Each row was made from one small tree. Brackets hold a mark, then the marks that hang from it, in the order of their numbers. Every link used is in the known rows. Write each row's tree.
Known rows
{j_185 {j_123 j_667} {j_842 j_568}}: [ 12.4  -7.5   9.7 -16.9   1.9  33.3   2.9 -19.8  -5.4  10.5   3.2  11.9
  26.5  -2.2 -10.8 -30.5  -6.6   2.7 -13.3  -4.6  -1.4  19.8   7.0 -38.0
 -26.2  16.2 -32.6 -28.3 -10.4  16.6 -22.9 -23.4  -6.1  -5.6]
{j_185 j_568}: [  7.6  -1.0  12.1 -12.8  -4.4  17.6  12.7  -3.8  -8.3   3.0  -3.4  -8.2
  -1.4  17.3  -1.0 -17.3  -9.4   2.6 -11.8   1.4  -4.1   6.9  12.7  -9.3
  -3.3   8.3   2.1  -0.4   3.4  11.6 -17.6  -5.5  -6.0   3.4]
{j_842 j_568}: [  3.8 -14.7   8.1  -0.9  -8.9  12.3   3.8  -1.1  -3.9  12.6  -0.7 -15.1
  17.4  -1.2   2.3 -28.9   4.4  -0.9  -1.5   3.6   6.1   2.2  12.7   1.2
  -7.9   3.7 -11.6   3.5  -3.7  26.2 -24.3  -4.3  -5.5  10.6]
{j_185 j_568 {j_842 {j_667 j_883}}}: [ 10.4   6.0  12.4  19.2  12.1  29.0  -5.2  -7.6   3.1  -7.6  -9.7 -22.7
  17.2  20.6 -12.0   1.1 -17.1 -19.4 -10.7   9.3  10.5  17.4 -14.0 -34.8
  -2.6   7.6   0.5 -23.8   7.5  43.0 -30.6   4.5 -26.5  -6.2]
{j_185 j_123 j_568 {j_842 {j_667 j_883}}}: [ 19.8  15.6   5.1  14.9  14.2  42.7  -1.4  -5.1  -8.0  -1.6 -12.8 -22.3
  28.0  24.4 -23.2 -17.7 -20.9  -8.6 -25.3   2.0   9.4  26.4  -5.2 -51.3
  -4.1  15.1  -7.8 -30.2  15.1  41.2 -32.5  -2.5 -27.4  -7.9]
{j_842 {j_568 {j_185 j_123}} {j_667 j_883}}: [  7.3 -26.4   1.3  30.3   1.6  28.1 -40.2   1.7   2.5  10.5 -24.9 -32.4
  46.1  18.4   0.3 -32.7   0.2 -11.1 -13.1   3.1  25.0   3.0   2.2 -44.5
   5.7  12.3 -13.6 -18.1  18.2  82.0 -33.6  21.9 -23.0   1.6]
{j_185 j_123 j_842}: [  2.3  23.8   3.9   1.4   4.8  31.1   8.4 -12.3  -1.7  -3.7   2.2   7.2
   8.5   2.8 -14.4  -7.0  -4.8   3.2 -18.9  -5.4   5.5  19.5   4.6 -27.8
  -4.9   1.6 -12.6 -10.9  -5.9 -13.6   0.6 -19.0  -8.0 -13.6]
{j_883 {j_568 {j_842 j_667}}}: [ 13.5  -4.5  33.1  -2.0   6.1  17.5 -49.8 -26.8   9.3  19.2 -22.5 -10.8
   4.1  13.1   8.2  -4.4  15.3  -7.7  -8.5  -8.3  23.9   0.4 -12.8  -1.1
  -9.0  14.2   8.9 -10.9  -7.5  41.7 -16.0   8.6 -17.2   0.0]
{j_568 j_185 j_842}: [-14.3  -3.6  33.2   6.3   6.5  18.1 -51.8 -26.3  15.1  -0.4 -16.1  10.6
  18.0  15.8  47.2  27.0  16.4  -7.6   0.9  -1.5  19.9  -7.7  -0.7  -7.9
   1.2   6.3  15.7   4.7  -5.8  18.2  -1.2  17.3  -4.6  -5.3]
{j_185 j_123}: [  8.2  11.1  -4.7  -1.0   2.7  15.8   2.3  -1.6  -8.7   5.3   0.7   0.5
   6.2   6.2 -15.8 -22.3  -3.6   9.6 -14.9  -8.9  -1.7   8.9  10.7 -17.6
  -1.6   5.9  -5.7  -7.4   6.4  -1.9   0.2  -8.1  -0.3  -3.1]
{j_568 {j_185 j_123} j_842}: [ -8.3  10.9  27.9   5.7  10.1  31.8 -45.6 -25.2   2.6   5.9 -16.1   9.5
  20.4  21.9  27.8   5.8  15.6   0.3 -17.4  -7.3  19.4  -0.5   8.0 -25.4
   1.2  10.5   8.2  -2.3   0.7  12.8   2.3   9.9  -7.7  -7.9]
{j_667 j_185 {j_883 j_568}}: [  8.9   0.8   9.8  37.1   8.6  -2.4 -40.5   4.1   2.5  -2.4 -28.1 -29.0
  12.6  36.9  -8.5  -8.5   7.1  -1.4   3.7  22.7   1.7  -9.9  -3.3 -23.4
  19.9  18.7  -8.5  -7.9   2.9  68.8  -6.0   3.5 -19.7  -8.0]
{j_667 {j_123 j_568}}: [ 10.1 -18.9   7.3  -1.0 -22.4 -11.3  -1.2 -11.6  -8.5  12.0 -16.6 -23.2
  24.3  -7.7 -14.9 -31.7   1.1  -3.8  13.3   7.5 -15.4   0.6   5.5 -22.6
  -2.4 -22.1  -3.1 -20.3  -3.2  19.7  -7.0 -12.2  -7.1 -13.2]
{j_667 j_123 j_883}: [  7.5   9.0  -6.3  32.9   7.8 -13.3 -12.6   1.3  -5.7   1.7 -13.1 -40.7
  33.5   7.8 -16.8 -23.7   5.0  -7.8   8.6  11.1 -10.7   0.0  -1.7 -17.7
  14.1   2.0   4.1 -20.5  12.1  24.3   6.7  10.4  -5.8  -9.1]
{j_185 j_842}: [ -4.9  11.6   8.5   3.7   3.5  17.7   3.4  -9.3   2.5  -9.8   3.4   6.1
   4.2  -1.1   1.7  16.4  -2.1  -5.1  -3.5   1.2   8.2  11.4  -6.2 -11.0
  -3.7  -3.3  -4.3  -5.2 -10.4  -6.9  -0.7 -12.8  -7.7  -9.3]
{j_842 j_568 {j_667 {j_185 j_123} j_883}}: [ 18.2 -10.9 -11.5  46.5  10.3  14.9 -30.7  18.8  -5.8  17.8 -24.2 -31.2
  44.0  22.0 -19.3 -29.4   1.0 -15.1  -7.4   8.1  14.5   7.7  -0.6 -51.9
   1.3  12.5 -17.4 -24.1   6.7  87.0 -32.0  14.2 -23.7   5.4]
{j_883 {j_568 {j_185 j_123} j_842}}: [  0.5   8.2  43.2  -4.5   2.6  39.1 -63.1 -34.2   4.1  11.9 -28.7  -2.9
  18.1  35.0  22.9 -19.0  18.9   8.1 -20.7  -3.6  22.8  -4.8  12.9 -23.8
   7.0  21.8   0.6  -4.1  -2.2  35.5  -3.7   0.1 -15.9 -10.3]

Write each row's tree
[  8.8 -10.3   8.9  32.3   4.5  20.5 -13.9  -2.2   9.8   3.1  -9.8 -29.0
  38.2   1.8  -3.9  -6.7  -3.3 -22.4   1.8  11.9  24.4  15.5 -15.0 -25.9
  -8.3  -0.3 -13.0 -19.3  -4.1  62.8 -35.8   5.8 -26.2   1.8] => {j_185 {j_842 j_568 {j_667 j_883}}}
[  7.6   0.8  11.7  -5.0   3.3  33.4   3.9 -11.4   1.7  -1.6  -2.6  -1.0
   0.3   6.2  -6.3  -0.4 -17.2 -17.5 -17.1  -3.3  16.9  20.3  -9.1 -25.5
  -9.8   3.9  -1.0 -16.9  -2.2  24.4 -27.4  -5.7 -21.2  -4.6] => {j_185 j_568 {j_842 j_667}}
[  3.8  13.3   9.2  19.3   1.8  36.7  -6.9   0.2  -7.4   9.8  -5.3  -6.3
  30.5  16.1  -5.4 -20.4   3.2  -2.5 -17.4   7.5  15.5  19.9  16.3 -46.3
  -5.5   8.7 -25.1  -8.5 -19.5  33.8 -19.9 -15.9 -17.3  -5.5] => {j_667 {j_185 j_123 {j_842 j_568}}}
[ 10.0 -21.1   8.4  37.3  -1.3   4.6 -67.7  -9.1   2.2   1.1 -37.2 -41.0
  32.6  23.0  -5.6 -32.1  10.1 -16.5  -3.0   6.2  17.0  -9.2 -11.2 -32.7
  22.1  11.4  -1.1 -30.4  18.8  87.5  -2.5  27.1 -26.9 -18.7] => {j_842 {j_667 j_123 {j_883 {j_568 j_185}}}}
[ -2.9 -15.9  28.4  13.3   5.9  15.0 -62.6 -33.1  15.9 -19.0 -22.9   4.9
  18.7  31.1  12.7  14.3  -1.7  -3.5   2.2  17.2   4.1  -6.5 -16.6 -36.8
   6.4  26.1 -23.4 -28.5  10.7  61.0  -4.9   0.9 -22.4 -22.7] => {j_123 {j_667 {j_883 {j_568 {j_185 j_842}}}}}
[ 14.5 -29.8  -2.9   2.7 -16.7 -10.7 -11.1  -6.0  -6.0  15.2 -20.3 -22.2
  22.1 -14.3 -21.2 -28.0  -4.9 -19.8   7.0  -2.6  -1.5   5.7  -9.1 -30.3
  -5.0 -25.3  -1.8 -30.2  -0.8  44.3 -15.5   1.4 -15.8  -5.6] => {j_842 {j_667 {j_123 j_568}}}
[ 15.0  -3.6  40.5   4.5  17.4  -0.3 -60.9 -37.8  11.7   6.4 -25.4  -8.6
  22.8  29.4  10.4  -0.2  14.1   2.2   7.5   7.5 -10.3  -7.0 -15.4 -10.4
 -11.0  32.8   1.1 -29.3   1.7  49.5 -11.2   2.3 -10.5  -4.5] => {j_123 {j_667 {j_883 {j_568 j_842}}}}
[ -5.4  -4.5  48.5   0.0  -1.6  26.6 -66.0 -37.9  13.3   6.4 -29.1  -3.5
  10.0  29.8  38.0   1.8  21.0   2.0  -5.9   2.9  23.9 -10.6   4.2  -5.8
   5.0  15.6   6.7   3.5  -5.4  41.7  -4.3   8.1 -16.4  -7.9] => {j_883 {j_568 j_185 j_842}}
[ 17.4   1.1  18.8  28.6  10.9   4.9 -74.0 -16.0  -1.6  22.4 -32.7 -21.6
  22.7  20.1   4.0 -13.3  23.3 -20.1  -3.7   0.4  18.2  -0.1 -10.1 -31.5
   3.0  13.3  11.4 -22.2 -15.2  71.3  -0.2  15.1 -22.5 -13.6] => {j_883 {j_568 {j_842 {j_667 j_123 j_185}}}}
[  5.2 -18.0  29.3  23.6   9.9 -19.9 -57.4 -23.9  14.8   3.6 -34.0   5.6
  37.8  27.2  16.0  33.4   8.1 -11.9  31.1  24.3 -17.2  -9.7 -21.0 -42.5
 -14.0   7.4   1.1 -35.5  -8.4  69.2 -20.7  -2.0 -13.2  -9.5] => {j_123 {j_568 j_842} {j_667 j_185 j_883}}
[  6.2  16.2 -10.3  42.6  18.6   1.5 -23.2  16.1  -4.6  -1.2 -17.0 -14.9
  27.6  29.0 -16.6  -6.5  -0.4  -1.4  -4.2  13.7  -4.0   2.1   3.4 -45.4
  14.1  15.0  -6.6 -18.0   9.5  40.8  -1.3   5.8 -12.8  -8.3] => {j_667 {j_185 j_123} j_883}
[  3.6 -29.5   1.2   6.2  -8.7  33.5 -28.8   0.1  -1.5  18.6 -16.8  -8.3
  29.4   6.5   0.5 -33.4  -1.1  -8.5 -21.6 -13.1  32.6   7.9   8.1 -36.5
  -2.9   6.2 -17.0  -9.9   9.1  59.6 -28.0  16.2 -18.8   3.7] => {j_842 {j_568 {j_185 j_123}} j_667}
[-10.7 -16.0  24.3   7.5 -21.1  12.4 -22.0 -27.3   3.7  -6.8 -23.6  -9.0
  32.3   0.6  10.9  -4.5   0.4 -13.8   7.6  13.5   6.5   4.2  -0.5 -43.0
   7.4 -22.1 -12.2 -20.8  -6.7  30.3  -3.2 -14.1 -19.4 -27.0] => {j_667 {j_123 {j_568 {j_185 j_842}}}}
[  9.4 -12.2   0.5  46.4  -7.1 -24.7 -26.3   3.8  -4.9   2.8 -32.0 -37.9
  44.7  16.7 -15.0 -14.5   3.9 -16.9  22.6  32.4 -18.7  -6.2  -1.8 -47.9
  12.6 -12.6  -3.9 -28.0   2.6  66.0  -7.8  -2.1 -19.2 -15.0] => {j_667 {j_123 j_568} j_185 j_883}
[ 12.5 -19.6  -5.8  13.4  -7.8   4.4 -21.6   6.1  -6.0  14.0 -25.4  -2.5
  18.4   8.3 -23.4 -10.1  -9.0  -9.4  -4.0   3.9   7.6   9.8  -5.8 -52.7
  -7.1 -12.6 -13.8 -23.4  -2.2  54.1 -23.5  -5.9 -20.8  -8.9] => {j_842 {j_667 {j_185 {j_123 j_568}}}}
[ 15.9  -6.9   2.0  40.2   2.2  13.6 -16.5  -5.8  -1.0  12.3 -13.9 -49.6
  52.3  -3.7 -15.6 -33.3   3.6 -26.2   1.7   8.5  14.8  14.3 -10.5 -35.2
   0.8  -1.4 -11.0 -33.1  -2.5  62.0 -26.2   5.4 -25.3  -6.6] => {j_185 {j_842 j_568 {j_667 j_123 j_883}}}
[  2.0  15.6  20.0  40.1  11.2  11.7 -38.6  -8.2   8.5  -9.6 -23.2 -23.2
  19.0  37.3  -6.9   6.9   6.4  -7.0   0.8  28.3  10.5   0.2  -9.4 -31.6
  15.3  12.8 -16.0 -13.8  -5.0  60.2  -3.9  -4.2 -25.6 -18.2] => {j_667 {j_185 j_842} {j_883 j_568}}
[ 15.4  -8.4  24.4  -5.4  -2.9  19.5 -30.2 -22.8   6.1  27.6 -25.5  -1.1
  25.4   4.7  -1.9 -10.0   4.7  -7.5  -7.4  -5.9  11.8  13.8  -8.4 -35.0
 -21.4  -9.0   5.6 -25.3  -7.4  37.1 -26.0  -6.9 -17.4  -0.1] => {j_185 {j_123 {j_568 {j_842 j_667}}}}
[ 22.9   3.2 -10.3  34.6  18.1  20.2 -23.8  16.6 -11.5   5.1 -24.1 -18.1
  27.7  38.9 -24.0 -17.3 -14.5 -10.5 -18.0   7.1   6.3  12.1  -3.0 -59.9
   5.9  19.2  -2.3 -25.3  17.8  69.0 -29.8  12.1 -24.9  -3.1] => {j_842 {j_667 {j_185 j_123 j_568} j_883}}
[ -0.8   1.6  25.3  15.8  23.1  11.7 -68.3 -30.3  11.1  -0.4 -21.7   8.4
  37.8  29.4  25.9  14.4   8.4  -1.5  -0.9   1.9   0.6  -5.3  -8.8 -45.5
  -5.7  30.3   4.9 -30.8  12.6  40.1  -4.7  17.0  -7.9  -9.5] => {j_568 {j_185 {j_123 {j_667 j_883}}} j_842}
[ 13.1 -12.5   7.7  31.8  -5.9  -1.8 -17.5 -11.8   2.0  -0.7 -26.0 -39.7
  40.5  -4.7 -25.8 -10.1  -4.9 -27.0  12.9  14.0  -1.2  12.5 -22.2 -45.3
  -0.4 -21.4  -7.9 -42.4   2.7  57.5 -19.4  -5.8 -28.2 -19.5] => {j_185 {j_842 {j_667 {j_123 j_568} j_883}}}
[ 10.8  -1.1  27.5  -6.0   8.7  28.7 -24.8 -18.3   2.4  17.7 -15.5  -4.1
  13.7  14.5  14.3   1.5  -1.1 -12.2 -12.4  -6.8  16.3  10.4  -6.7 -13.5
 -16.6  12.2  23.0 -11.3  -4.7  31.6 -31.4   7.6 -13.5   5.3] => {j_185 {j_568 {j_842 j_667}}}
[  0.2  -4.9  17.1  47.8  17.7   3.3 -78.5 -16.8  12.0   4.9 -34.3 -30.0
  47.5  13.8  24.6   7.2  17.0 -29.2   5.8   1.0  20.9  -6.3 -17.5 -33.6
  10.2   6.5  22.8 -27.5   7.0  63.9  -1.3  40.2 -19.9 -11.5] => {j_568 j_185 {j_842 {j_667 j_123 j_883}}}
[ 14.3  11.6   4.0  -6.5   7.9  51.1   9.2 -12.4  -9.7   1.8  -4.2  -3.6
   6.6  14.3 -20.7 -21.5 -21.4  -5.0 -33.4 -11.9  13.6  30.5   1.6 -41.6
 -10.5   8.9  -8.4 -22.8   2.4  17.2 -26.9 -10.7 -21.1  -8.0] => {j_185 j_123 j_568 {j_842 j_667}}
[ -3.2 -27.0  18.2  32.9 -17.4  -9.0 -36.0 -10.7   1.6  -0.7 -36.0 -35.0
  44.1  14.6   4.6 -21.9   2.6 -12.5  17.8  22.2  -5.2  -9.8  -0.7 -42.3
  16.5 -13.3  -4.3 -25.8  14.7  63.1  -7.4   7.4 -19.0 -18.8] => {j_667 {j_123 {j_568 j_185}} j_883}
[ 12.2  -8.7  15.3   0.2   0.8   7.7  -7.9 -25.3   3.6  -6.4 -15.7   4.9
  31.9  13.2 -20.5  -6.6 -13.6  -2.3   5.6  15.6 -20.9  16.0 -13.4 -54.8
 -18.1   2.1 -27.0 -47.9   6.3  34.7 -20.4 -27.5 -15.3 -17.4] => {j_185 {j_123 j_568 {j_667 j_883}} j_842}
